Known rows, with every way that one mark hangs from another
{goguset neza pedu}: [-16.5   7.8  -6.4  -7.3  21.7  55.0 -18.3  -0.9  26.5  68.1 -56.2  13.3
  29.9  -6.8  -4.6 -15.1]
{putun {luked {pedu {goguset neza}}}}: [ 46.5 -30.8  14.0  49.7  26.8  48.4  30.5 -21.5  56.5 -26.8 -32.8  48.6
  12.6   8.5   7.1  -7.1]
{kosog {neza goguset {kizov luked}}}: [-19.8   2.5 -30.8 -37.4 -34.5 -44.5 -23.8  24.3 -41.6 -11.6  32.2 -47.1
  -0.9   7.3 -23.9  15.9]
{neza {goguset pedu} {kizov luked} kosog}: [-23.6   9.9 -23.8 -50.8 -31.1 -22.3 -22.6  28.9 -23.9  14.9 -25.3 -50.3
   9.5  19.0  -9.3  15.7]
{kizov {luked putun} neza}: [-10.0  21.0  10.5  17.0  26.6  -9.0   0.2  -8.8 -19.2  31.9  50.2  22.2
 -29.5 -15.6 -24.3  25.0]
{neza kosog}: [  5.4   4.0  -4.0 -27.7   6.5 -14.2   3.3   7.1   8.9   3.9   3.1   9.5
  12.2 -14.6   4.6 -17.3]
{neza {goguset pedu} kizov kosog}: [-15.0   0.7 -24.8 -63.4  -9.3 -12.9 -25.5  26.8  -5.2   7.6 -40.5 -27.5
  16.1 -11.6  16.4  -0.1]
{kizov neza}: [  7.7  15.5  -1.2 -11.9  21.6 -17.8  -3.3   2.0   1.9   3.5  14.7  33.9
  16.8 -35.8  -2.8   4.3]
{kizov {luked pedu putun} {neza kosog}}: [ 16.7  13.0  16.5  12.5  13.8 -18.2  27.9 -13.4 -12.5 -27.7  47.8  12.0
 -42.6 -19.7  21.1  33.0]
{luked {pedu goguset}}: [ 32.8  -6.9  20.8  47.3  32.6  13.6  32.3 -34.3  25.2   5.1 -26.9  55.4
  56.8   1.1  -1.5  -1.4]
{luked pedu putun}: [ 36.6   2.7  17.7  31.0  54.7  29.5  24.8 -31.8  21.6  44.5   8.5  56.0
  -1.2 -30.0   4.2  14.0]
{pedu goguset}: [  0.0  -4.7  14.2  29.1  27.5   7.0   7.6 -17.0  13.3  25.2 -19.1  44.0
  50.7   5.8 -20.1 -18.1]
{luked {pedu {goguset {neza kosog}}} putun}: [ 10.6 -22.7  25.5  42.3  16.5  42.4  22.8 -31.5  22.7 -11.0   1.7  29.7
 -22.2  -6.1  31.8 -23.2]
{putun {luked {pedu {goguset {neza kosog}}}}}: [ 40.2 -36.1  11.0  27.5  10.2  31.9  34.1  -7.9  51.4 -67.6 -25.7  26.5
  -6.0   9.6  32.6 -16.8]
{kosog {neza kizov}}: [-17.2   2.1 -10.5 -12.8  11.4 -27.5 -21.3  16.4 -11.4 -45.3  12.0  -8.4
   2.7 -18.8  15.0 -16.0]
{neza goguset kosog}: [ 11.5  -5.5 -25.4 -65.8 -17.2 -23.1  -2.1  13.3  -4.3  29.3   9.5  -5.2
  16.0 -18.4  -7.6  -1.5]
{kizov {luked pedu putun} neza}: [ 22.8  19.2  18.3  35.6  31.0  -2.3  25.1 -25.0  -7.8  12.8  41.0  35.2
 -23.9 -19.2  -4.6  42.1]
{pedu {goguset {neza {kizov {luked putun}} kosog}}}: [-40.4  -9.4  20.2  43.0 -23.5   7.7 -12.5  -2.0 -15.3 -25.5  30.6 -24.6
 -49.8  29.2  -4.4 -32.2]

Rows
[-13.9  11.8  -3.1  15.7 -35.5   1.4 -20.5  11.4  -6.9  13.0  20.1 -26.0
  -9.7  18.5 -35.8 -18.6] : {goguset {neza {kizov luked}}}
[-47.9   8.6   4.6   4.8  -4.4  30.1 -28.5  12.2  -8.3  13.8  -8.3 -38.3
 -52.6  15.3  10.1 -13.3] : {goguset {neza {kizov {luked putun}} kosog} pedu}
[-28.6  -2.1 -33.8 -53.1   9.9  -9.6 -36.7  22.1 -14.8   1.6 -37.7 -27.3
  23.3 -14.9  17.4   9.4] : {kosog {neza {goguset pedu} kizov}}
[ 53.6 -24.4  18.1  48.2  50.4  21.5  42.5 -23.7  49.6 -30.3 -33.3  65.3
  33.0   6.7   4.6  10.1] : {putun {luked {pedu goguset}}}
[  5.6  -3.0 -24.4 -57.9 -31.5 -40.3 -17.8  26.4 -12.5 -13.3  13.8 -24.3
   0.3 -17.2   2.0  -9.7] : {neza goguset kizov kosog}
[-14.5 -16.6   8.0   7.6 -15.4  15.9  -1.0  -2.5  16.3 -12.1 -10.8   4.4
  13.2   8.7   6.1 -45.7] : {pedu {goguset {neza kosog}}}
[-31.6   5.8 -13.5 -34.0  -4.7  -3.7 -23.4  16.3 -28.5  36.5  -5.8 -38.5
 -28.9   8.9  -4.0  21.4] : {neza {goguset pedu} {kizov {luked putun}} kosog}
[ 25.6  12.4  17.8  42.1  32.9  19.0  28.3 -30.3   2.8  53.3  25.6  34.3
  -8.6   0.5 -23.7  29.2] : {kizov {luked pedu putun}}
[ -7.1  -0.2 -25.2 -69.8   4.9   5.5 -12.1  16.3   2.5  49.8 -44.5  -7.5
  33.1 -11.6   8.1   8.2] : {neza {goguset pedu} kosog}
[ 15.8 -15.0  28.3  67.3  34.3  58.8  20.6 -43.7  27.9  29.3  -5.2  51.5
  -2.5  -5.7   5.8 -14.8] : {luked {pedu {goguset neza}} putun}
[-38.3   5.8 -31.8 -40.0 -11.1 -18.5 -31.8  25.3 -33.3   9.7 -22.4 -50.0
  15.8  13.8 -10.2  25.7] : {kosog {neza {goguset pedu} {kizov luked}}}
[-20.2   6.4  -5.6  -7.6 -52.7 -15.6 -16.5  24.8 -10.8 -27.1  26.8 -48.8
 -29.7  18.8 -10.8 -28.8] : {goguset {neza {kizov luked} kosog}}
[  5.1   3.1  12.5  28.5 -23.1  11.0   5.6  -4.4  -4.3 -26.7  38.0 -24.7
 -63.6   3.9  13.5  -6.2] : {goguset {neza {kizov {luked pedu putun}} kosog}}
[ 13.3   1.3  21.8  27.7 -10.1 -32.9  34.9 -12.5  -7.8 -68.3  14.5  12.4
  14.6  10.8  16.0  16.7] : {kizov {luked {pedu goguset}} {neza kosog}}
[ 33.7   8.6 -12.6  -5.0 -30.9 -24.4   7.3  -0.5 -14.6  14.9  15.7 -13.3
  17.8   7.6 -32.5  32.3] : {neza goguset {kizov {luked pedu}}}
[-38.7  11.3  -5.7 -11.3 -30.9  10.5 -26.8  26.0  -2.9  -5.8 -27.8 -52.6
 -12.6  24.9   4.7 -18.7] : {goguset {neza {kizov luked} kosog} pedu}
[  9.5  -2.8  22.0  43.3 -21.1 -30.8  23.3  -6.8  -6.4 -70.5   1.0  -8.0
  13.5  32.1   7.0  -4.9] : {neza {kizov {luked {pedu goguset}}} kosog}
[ -5.4   4.5 -23.1 -46.1 -53.5 -49.5 -14.5  27.8 -32.3  -5.5  30.1 -47.6
  -8.7  12.7 -25.5   5.3] : {neza goguset {kizov luked} kosog}
[-20.5  14.9 -24.4 -64.7 -18.7 -25.2 -12.4  22.7 -25.5  18.3 -13.6 -29.9
  11.2  -2.6  -1.0  36.2] : {kizov luked {neza {goguset pedu} kosog}}
[ 25.5  -9.4  31.5  63.6  57.1  32.5  30.0 -45.7  20.4  25.7  -7.8  68.5
  16.6  -8.1   4.6   3.7] : {luked {pedu goguset} putun}
[-11.0  -1.5  -6.1 -18.9 -31.4  -5.4 -22.6  21.1   6.0 -35.5   8.6 -25.6
 -24.1 -11.1  16.4 -43.9] : {goguset {neza kizov kosog}}
